What can hang from each mark
C: T Y
A: B Q V
Y: C Q
T: C Q V
Q: A T
V: T Y
Z: B V
B: Z

Each row was made from one small tree. The marks that hang from a mark follow it in brackets, in alphabetical order. Every link used is in the known rows. Write each row's tree.
(in the rows, 128 means zero)
Known rows
C[T[Q[A] V] Y]: [135 125 100 156 187 115 158 100 128 131 100  93 134 123 106 148 112 113
 147 194  89 114 135 127 170 103]
Z[V[Y[C]]]: [110  83 135 160 116 136 132 137 167 141  96  76 146 114 125  81 157 171
 143 124 146 142  95 198 137  90]
Y[C[T] Q]: [137 144 120 197 175 143 137 150 215 120 111 180 143  91 134 136 125 127
 124 128 138  96 127 168 110 105]
C[Y[Q]]: [100 101  90 147 140 115 160 154 141 101 137 143 145  86 167 149 139 155
 171 134  95 140 144 140 104 139]
Z[B V]: [100  39  86 153 134 130 115 143 149 189 131  88 118 146 153 116 134 147
 187 138 161 173 101 174  95 108]
Z[V[T Y[Q]]]: [114 122  95 152 100 117 125 164 141 170  80 142 136 113 156  92 154 202
 135 126  88 176 111 163  93 113]
A[Q V]: [104  94 119 124 160 145 123 111 170  79 119 123 124 155 147 161 162 166
 123 160 124 154  83 142  99 127]
T[C[Y] Q V]: [ 82  91 106 139 136 118 142 111 106 115 121 129 160 136 137 172 108 120
 147 160  80 141 133 124 188 107]
C[T[Q]]: [106  96  99 141 183 147 136  95 167 138  78 101 138 125 115 147 104 127
 139 171 117 122 119 177 133 119]
V[T[C]]: [ 81 109  73 152 128 134 144 146 143 123  76 152 135 139 122 128 101 137
 131 121 122 162 128 155 124 149]
C[T[Q[A]] Y]: [108 129  95 133 180 129 186 100 135  97 102  68 117 110  93 144 107 111
 149 185 104 108 160 149 161 129]
Q[T]: [125  45  99 145 167 105 152 115 161 138 114 129 133 113 115 119 125 165
 163 134 162 163 122 150 121 142]
V[T[C] Y]: [ 93 126  91 149 102 134 165 153 134 103  50 123 137 129 111  95 113 149
 123 117  99 162 153 160 135 143]
V[Y[C]]: [114  91 130 161 132 135 155 138 171  93  81  91 152 111 111  93 131 151
 133 114 140 135 108 182 132 116]
V[T Y[C]]: [103 109 102 164 125 131 146 159 162 115  55 115 144 127 104  96 125 158
 101 117 121 161  96 166 119 123]
Y[C Q[A[V]]]: [128 143 145 176 158 124 153 159 175  59 150 180 119 130 137 139 119 145
 134 111 150 111 111 130 106 115]
C[T[V[Y[Q[A]]]]]: [200 175 133 195 159 114 168 141 163 120  75 142 137  90 118  80 132 144
 154 154  96 111 153 142 126 104]
Q[A[B[Z] V[Y]]]: [165 148 158 139 133 112 157 183 142  25  75  66 104 169 151  94 157  87
 169 166  91 136 109 174 111 147]
Q[A[V] T]: [137  79 123 148 178 103 167 114 147  89 129 125 102 145 102 118 124 163
 156 144 171 146 132 121 126 143]
A[B Q V]: [111 126 145 113 174 135 102 135 179  49 114 125 103 186 154 177 191 147
 138 171  83 149  86 156  83 132]
Z[B]: [103  49  81 157 147 132 141 144 154 141 115 102 123 141 139 126 111 127
 178 131 156 168 117 160  86 133]
B[Z[V[Y]]]: [139  72 110 145  95 125 134 156 138 150  77  52 155 110 171  65 156 130
 169 150 131 163  85 206 127 112]
Q[T[C V]]: [139  71 115 171 155  96 139 119 146 146 121 174 150 128 114 127 116 142
 156 134 146 154 135 123 164 116]
T[C[Y[Q]] V]: [114 127 106 174 123 109 150 158 127 108 141 190 161  99 169 158 130 133
 163 129  79 132 154 115 148 116]
T[C[Y]]: [ 73  95  89 144 126 132 174 137 131  82 119 108 139 105 131 141 124 123
 167 136 112 136 169 149 155 143]

Write each row's tree
[137 133 145 132 166  91 181 139 153  54 122 138  87 148  85 125 126 114
 182 130 135 132 175 150 153 150]
Q[A[B] T[C]]
[132 118 117 153 160  85 192 149 130  66 172 165 102 117 132 146 140 163
 155 142 122 136 172  88 125 140]
C[Y[Q[A[V] T]]]
[162 101 142 129 191  86 107 122 174 115 124 158 123 161 129 160 184 155
 144 172  95 171  81 127 120 112]
A[B Q[T[V]]]
[ 89 152 109 117 105 121 189 124 108  76  59 111 114 144  75 107  83 134
 118 129  95 152 158 147 173 134]
V[T[C Q[A]] Y]
[123 110 117 155 136 101 169 141 159 104 146 211 130  96 129 138 112 150
 154 107 142 140 176 134 140 135]
Y[Q[T[C]]]
[134  93 103 165 193 134 109  90 158 176  75 124 157 135 125 150 106 127
 137 184 106 129  94 154 142  94]
C[T[Q V]]
[151 103 119 154  87 115 135 179 143 142 102 110 155  89 196  80 156 137
 167 138 114 150 100 192 109 105]
B[Z[V[Y[Q]]]]
[ 76  88  69 162 106 134 125 168 137 188 114 137 110 168 138 120 113 133
 147 127 137 184 127 153 113 113]
Z[B V[T[C]]]
[ 87  59  56 157 129 128 107 163 139 215 104 114 111 166 150 116 125 156
 152 139 141 197  89 158  78 115]
Z[B V[T]]
[163 138 140 136 178  71 166 158 165  72 137 176  91 124 119 133 138 144
 189 127 120 137 151 138 103 145]
Y[Q[A[B] T]]
[149 165 138 195 150 144 160 156 205 101  83 150 143  85 122 102 134 137
 113 127 115  99 149 176 122 102]
V[Y[C[T] Q]]
[154 130 139 144 159 114 136 178 152  46 101  97 102 174 163 130 144  74
 177 165 113 134  86 166 101 152]
Q[A[B[Z] V]]
[180 116 140 189 173  70 153 145 167 123 157 216 136 104 111 125 115 151
 142 108 165 131 109 104 143  94]
Y[C Q[A T[V]]]
[132 169 117 169 119 111 177 178 161  82  83 163 123 107 105  92 114 161
 110  97 115 139 124 141 115 123]
V[T Y[C Q[A]]]
[100 168 118 169  95 133 155 176 139  75  81 192 126 145 149 124 126 166
  99 116  71 151 159 127 108 135]
A[V[T[C] Y[Q]]]
[ 84  99  81 129  93 129 111 151 117 165  90 130 142 154 163 136 101  97
 120 154 113 170  81 176 160 106]
B[Z[V[T[C Q]]]]
[ 86 115 118 116 139 126 176  99 124  74 109 113 125 134  97 140  79 118
 160 133 138 123 147 158 176 131]
T[C Q[A]]
[141 128 171 113 160 107 142 131 172  41 110 113  93 175 119 140 205 169
 120 171  80 162 128 140 112 128]
A[B Q[T] V[Y]]
[141 161  97 169 169 119 193 148 157  88 123 129 115  73 126 129 128 127
 167 156 103  99 183 139 122 136]
C[T Y[Q[A]]]
[152 104 123 179 145  85 140 139 150 136 143 233 152 110 143 139 117 151
 151 121 128 144 150 109 145 107]
Y[Q[T[C V]]]
[ 97  70  68 124 114 120  96 146 120 195  80 102 146 152 172 133 113 120
 128 167 114 186  43 181 128 108]
B[Z[V[T[Q]]]]
[142  96 127 143 154 100 139 105 159 121 138 181 141 133 112 148 144 149
 123 148 137 162 121 115 166 105]
A[Q[T[C V]]]
[103  92  98 168 137 122 147 135 122 116 116 130 159 119 144 145 129 125
 165 147  97 142 141 131 164 120]
T[C[Y] V]
[ 91  81  99 146 140 104 187 127 132  94 137 129 129 106 110 140 127 134
 159 137 134 144 188 128 174 141]
Q[T[C[Y]]]
[143 143 129 133 170  68 187 167 140  54 154 154  92 110 127 148 155 141
 186 140  90 136 178 119 120 151]
C[Y[Q[A[B] T]]]
[150 129 146 106 108 117 116 165 161  92  90  58 122 149 176 105 209 115
 151 181  80 165  71 210 113 108]
A[B[Z[V[Y]]] Q]
[184 103 121 170 171  66 158 134 146 138 144 200 134 103 126 120 118 165
 170 127 147 148 125 104 125 114]
Y[Q[A T[V]]]
[ 87 137 130 118 145 128 115 148 134  78  47 106 107 211 133 155 143 154
 109 166  35 168 100 153 103 133]
A[B V[T[Q] Y]]
[151 118 135 166 165  86 179 147 175  91 157 193 117  94  99 121 113 150
 143 101 179 123 135 125 134 118]
Y[C Q[A T]]
[134 128 129 188 158 152 160 134 197 108  60  87 141 100  95  89 133 130
 117 143 136 107 134 191 137 107]
V[Y[C[T]]]
[160  72 141 186 152  95 144 131 164 138  98 135 158 118 101  94 138 163
 123 127 148 155 104 136 157  93]
Q[T[V[Y[C]]]]
[155 114 126 132 143 104 123 171 145 112 108  70 113 148 166 101 155  88
 203 162 127 147  77 201 114 126]
Q[A[B[Z[V]]]]
[142 156 136 137 167  98 151 165 165  61 118 152 106 127 143 135 138 136
 196 130  97 127 131 161  89 146]
Y[Q[A[B]]]
